What can hang from each mark
lozet: vesu
pevi: lozet zali
zali: fotar gotar zosi
gotar: lozet
fotar: zali
vesu: zali
zosi: zali
ronur: vesu zosi

Every row comes from one small tree of marks. Brackets hold a mark, then the marks that hang from it, in alphabetical order. Every link used is in the known rows. Which tree was each row made from?
Known rows
[lozet [vesu [zali gotar zosi]]]: [ 11.0  15.5   0.7  -5.5   1.9  -3.9  13.0 -25.8 -24.3 -18.6  -1.1  -4.5
   5.0   6.3 -13.9  13.4  10.1   4.7  13.9   7.0]
[zali fotar [gotar lozet] zosi]: [ -4.8  18.4  16.7 -12.5  10.3 -11.6  24.6  27.3   6.3  32.2  -1.4 -12.8
 -13.4  11.4 -23.5  -0.2   6.6   2.5  -1.0 -27.9]
[ronur [vesu [zali gotar]]]: [  4.0  -4.5 -13.0  14.1  -8.1   5.1 -19.1 -27.0  -1.7 -31.6  15.4 -13.1
   0.7  22.6  11.6  -3.0  -7.5  -4.5 -47.0  41.5]
[zosi [zali fotar]]: [ 10.9  -4.8  -0.5  -3.1  -3.3  22.5  -1.2  10.4  16.3  37.7 -22.0  -4.5
   6.1 -23.3  16.9 -17.5 -12.2   0.8 -17.4   2.5]
[gotar [lozet [vesu [zali fotar zosi]]]]: [ 20.0   5.0  14.5 -15.3  -9.3   0.7   8.1  18.9   7.9  -7.3 -16.3  14.6
  10.9 -13.8 -32.3   4.5  10.2  -4.7  30.6 -23.3]
[gotar lozet]: [ -3.4 -15.3  -0.5  16.5  -6.9   2.3 -17.2  26.5  13.9  -3.5   1.9   6.5
   8.2 -17.7   3.4   7.6  17.5  -7.7 -31.9   3.6]
[zosi [zali gotar]]: [  2.5   0.3  -6.3   5.0 -17.0   4.0   5.8 -24.6  -3.5  32.5   5.6 -10.9
   3.4  -4.2  19.2 -14.2  -8.5  11.4 -20.3  20.2]
[vesu [zali fotar [gotar lozet] zosi]]: [  6.4  17.4  16.6 -27.8  -8.6   2.9  11.7  14.0  -2.9  13.4 -15.9   1.6
 -10.2   8.2 -22.0  -7.9  -2.8   3.7   6.2  -8.9]
[ronur zosi]: [ -3.3  -9.6 -17.8  17.1  34.2  14.9 -38.3  17.9  -9.4 -26.4 -12.1   9.6
  -6.8  -9.4  35.1  22.6  25.2   5.1 -50.9  19.7]
[gotar [lozet vesu]]: [  4.4 -16.7  -0.9  20.6  -9.6 -15.6  -9.1  11.9  27.0 -15.2  12.4  11.3
  19.7 -15.5 -15.8  21.2  17.8  -7.4   2.2 -14.0]
[vesu [zali zosi]]: [ 10.0  13.9   3.3  -0.9   0.5  34.5 -11.8  11.7 -35.2 -19.6 -24.4  -7.7
   2.5 -16.3  15.3  -7.0  21.0   2.3 -26.2  24.2]
[gotar [lozet [vesu zali]]]: [ 18.1 -19.8  -3.7   8.4 -27.1  -3.8 -20.1  -3.9  17.4 -33.2  -1.3  25.7
  19.5 -18.9 -12.2  10.0   7.3  -7.5   8.1   4.5]
[pevi [lozet vesu] [zali zosi]]: [-21.4  -9.2 -13.4  14.7  18.2   2.9  15.7   9.7 -35.3   2.8  25.8  -5.1
  -1.1  -8.5  35.4 -23.9   7.4   9.2  50.5 -22.2]
[lozet [vesu [zali fotar gotar]]]: [  8.5  -2.7   2.0 -11.9  -2.5  -4.3  -2.6 -30.4  27.7   3.4 -13.9   7.6
   5.0   4.2 -19.6  11.0 -19.0  -6.0  16.1   0.5]
[vesu zali]: [  4.5  -8.4  -6.7   7.4  -8.3  30.8 -32.7  -4.3  -5.5 -18.7 -21.1   4.7
   7.4 -22.5  26.0  -2.6   7.5  -6.6 -34.0  36.4]
[pevi lozet]: [-24.3 -13.5  -5.8  23.7   0.3  11.8  -8.6   7.1  -6.1  10.2   6.4  -5.3
   3.1  -4.4  44.6 -12.8   9.4  -8.4 -19.1   8.8]
[fotar [zali [gotar [lozet vesu]] zosi]]: [ -9.1  21.3  10.4  -0.8   1.3 -16.7  15.7  15.4 -16.4 -25.1  14.5  -1.0
  -7.5  -1.0 -22.8  20.4  -2.7  -0.5  31.0 -11.3]
[zali fotar gotar zosi]: [ -7.0  24.5  10.6  -9.8  29.1   2.6  20.8  11.1  -5.3  33.7  -9.9 -24.2
 -12.7   8.7  -8.2  -0.6   5.6   3.1 -13.1 -14.7]
[fotar [zali gotar zosi]]: [-21.2  30.3   5.5   1.7  19.7  16.2   2.0  13.9 -39.1 -11.1  -6.5 -20.9
 -16.1  -2.3  17.7   1.0  -2.7   2.8 -11.6  16.3]
[ronur [vesu [zali gotar]] zosi]: [  5.5  -8.0 -26.2  11.4  19.2   2.9 -35.5 -24.2 -13.9 -54.4  12.6   0.5
  -7.5  30.5  25.3  17.5   0.5   6.2 -53.3  43.5]
[pevi [zali fotar [gotar lozet] zosi]]: [-13.7   3.1   6.5 -19.9  24.6  -0.9  18.9  29.0  -5.0  35.8   8.9  -6.7
 -23.5   6.4  -5.6 -21.3 -11.6  14.9  24.7 -29.0]
[zali fotar [gotar [lozet vesu]] zosi]: [  1.5  14.6  16.8  -9.4  13.0 -30.9  31.5  10.8  17.6  20.0   7.8  -4.3
   0.2   9.8 -43.6  14.2   6.4   0.6  33.2 -41.4]
[zali fotar]: [ -7.1  -4.7   4.4   5.2  17.1  19.2 -14.2  20.9  26.7  20.7 -21.8  -6.1
  -1.7 -15.5   9.7   0.5   2.0  -9.6 -32.9   0.0]

Write each row's tree
[ 17.5 -18.2   8.0  -5.5 -18.7  -0.1 -11.7   4.0  36.5 -15.0 -15.5  26.7
  14.9 -18.5 -27.3  11.7  -6.5 -13.3  19.4 -12.0] => [gotar [lozet [vesu [zali fotar]]]]
[  5.7  -3.9  10.8 -12.7 -25.0  -8.1  12.5  -0.3  26.5  51.0   0.5   2.7
  -3.5  -0.7 -12.7 -13.3 -20.5   5.3   1.8 -12.3] => [zosi [zali fotar [gotar lozet]]]
[-18.4  24.5  11.5  -4.1   3.0   3.6   6.5  27.6 -24.4 -12.5   4.7  -6.8
 -12.8  -1.4  -0.6   4.1  -2.6   1.8  -0.5   1.1] => [fotar [zali [gotar lozet] zosi]]
[ 14.3  -7.4   8.0  -9.2 -23.5 -28.3  22.2 -16.0  38.7  37.2  10.8   9.3
   8.8   0.4 -33.3  -2.5 -17.2   2.4  33.8 -28.1] => [zosi [zali fotar [gotar [lozet vesu]]]]
[ 11.9  17.9   8.9 -19.2   6.3  -2.8  20.4 -19.2  -2.5  -0.1 -11.6  -4.2
   1.4   7.1 -26.6   5.1  -3.0   2.0  23.9 -10.9] => [lozet [vesu [zali fotar gotar zosi]]]
[  4.0   3.2   2.0 -10.6  -7.3   5.6   8.7 -15.1  14.9  50.6  -9.4 -11.2
  -2.6  -0.5   5.9 -16.4 -22.3   6.3  -9.3   0.7] => [zosi [zali fotar gotar]]
[  8.6  15.0   6.6 -13.9 -18.2   0.9   6.1   5.5 -22.4  -5.5   0.1   0.7
  -5.5   7.0 -10.5  -3.3   9.7   5.8  -7.6  10.0] => [vesu [zali [gotar lozet] zosi]]
[ -0.3 -10.4  -0.4  15.0  -8.6 -37.8   5.7 -11.1  25.5  -1.7  26.0   9.9
   6.4   3.7 -27.7  20.3  10.6  -4.5   9.0 -13.9] => [zali [gotar [lozet vesu]]]
[  7.1  16.6  -1.7   6.7   4.1   6.3  -1.6 -13.1 -29.6 -29.1  15.4 -25.9
  -0.5  27.4   2.8  -5.2   6.1   4.8 -36.0  30.7] => [ronur [vesu [zali gotar zosi]]]
[-19.6   1.1   3.7   4.6  -7.7  -1.6 -15.6  15.8   1.0 -13.9   5.1   4.4
 -12.0  -4.8   8.8   9.2 -16.1  -4.9  -9.0  16.9] => [fotar [zali [gotar lozet]]]
[  2.7  -5.0   6.4 -19.4 -16.7  -0.1  -7.1  -3.6  26.4  13.0 -13.5  12.6
  -4.9   2.1 -16.6  -3.3 -15.0  -5.2  -1.4   3.0] => [vesu [zali fotar [gotar lozet]]]
[-22.9  -7.2  -5.7   2.2  29.6   2.8  22.8  15.7 -15.8  22.6   8.4  -5.8
 -10.4  -8.0  24.7 -25.1  -5.7   6.7  62.2 -39.4] => [pevi [lozet vesu] [zali fotar zosi]]
[-35.3   4.4  -5.6 -12.0  27.8   6.2  27.6   9.9 -26.0  49.2  11.9 -19.3
 -30.8  14.2  37.7 -38.2 -17.5  12.6  39.0 -25.4] => [pevi lozet [zali fotar gotar zosi]]
[  8.1 -14.5 -21.6   7.3   0.4 -12.2 -33.0  -5.2  -5.1 -58.9  22.1  15.4
  -6.6  34.6   5.7  19.6   0.7   5.2 -41.7  28.3] => [ronur [vesu [zali [gotar lozet]]] zosi]
[ -4.7 -16.1 -10.5  16.5 -18.8   5.1 -11.0 -19.9  -4.9 -20.4   1.0  13.8
  17.2  -9.0  23.8  -5.1   1.7 -11.8  20.7   8.7] => [pevi [lozet [vesu zali]]]
[  0.2   2.5   4.4 -15.4   0.7  15.4 -10.8 -15.8  14.2  12.2 -24.3  -0.6
  -6.9   1.7   1.1  -3.1 -17.1  -4.4 -13.2  15.0] => [vesu [zali fotar gotar]]
[ 17.5   8.9   1.2   3.2  -2.6  13.0  -3.7  -2.8 -23.1 -29.6 -13.6   0.9
  15.3 -19.3  -7.6   6.1  21.7  -0.5   3.7   9.1] => [lozet [vesu [zali zosi]]]
[ -6.6  11.5  -2.0   0.2 -11.9 -10.3  25.1 -31.1 -34.9  -4.0  14.7  -3.8
   3.8  17.8   9.2  -7.5   6.8   3.0  40.1  -4.4] => [pevi [lozet [vesu [zali gotar zosi]]]]
[ 14.8 -10.9   0.4  -3.3  -2.1  10.6 -14.8 -10.4  28.7 -12.0 -29.5  13.5
  13.7 -17.5  -8.6   7.9  -6.9 -12.0   9.1   0.4] => [lozet [vesu [zali fotar]]]
[ 15.1 -10.4   0.8   5.5 -34.9 -29.5  14.5 -26.5  18.8  17.7  26.5   9.6
  17.6  -0.7 -20.3   2.7  -5.3   7.6  21.3  -9.9] => [zosi [zali [gotar [lozet vesu]]]]
[ -6.5  17.7   8.8  -1.0   4.1 -12.4  17.5  18.1 -14.3  14.9  10.8 -13.0
  -6.2  12.1 -13.2   0.0  20.6   5.7 -13.0  -7.7] => [zali [gotar lozet] zosi]
[-24.5 -32.4 -24.0  23.9  12.4  -0.1  -3.9  -5.9  -5.3   1.9  24.7   6.9
   0.3 -14.7  47.1 -20.5  -4.8   2.0  44.2  -9.3] => [pevi [lozet vesu] zali]
[ 12.4 -16.2 -28.3  18.6  19.8  19.7 -51.9   3.3 -16.2 -70.0  -1.9   8.1
   1.1  10.8  34.7  17.3  11.0   1.5 -60.4  44.5] => [ronur [vesu zali] zosi]
[-10.7  -9.6   1.6  -6.4 -11.8 -15.0  11.7 -37.3  14.3  17.2   1.2   9.5
   3.0  16.1   4.8  -7.0 -19.4  -9.3  42.0  -9.5] => [pevi [lozet [vesu [zali fotar gotar]]]]
[ -2.5 -10.0   9.1  -2.1  -1.2 -34.0  11.1  -3.5  47.7  20.3  10.9   8.3
   4.6   9.6 -40.2  20.3  -8.3  -5.9  20.5 -32.5] => [zali fotar [gotar [lozet vesu]]]
[ 15.5   9.6   1.0  -2.0  10.7  27.4  -6.8  19.6 -11.4 -25.4  -9.7 -19.1
   4.3   5.2   3.2  -9.4  -1.0  -4.7 -32.0  12.1] => [ronur [vesu [zali fotar zosi]]]
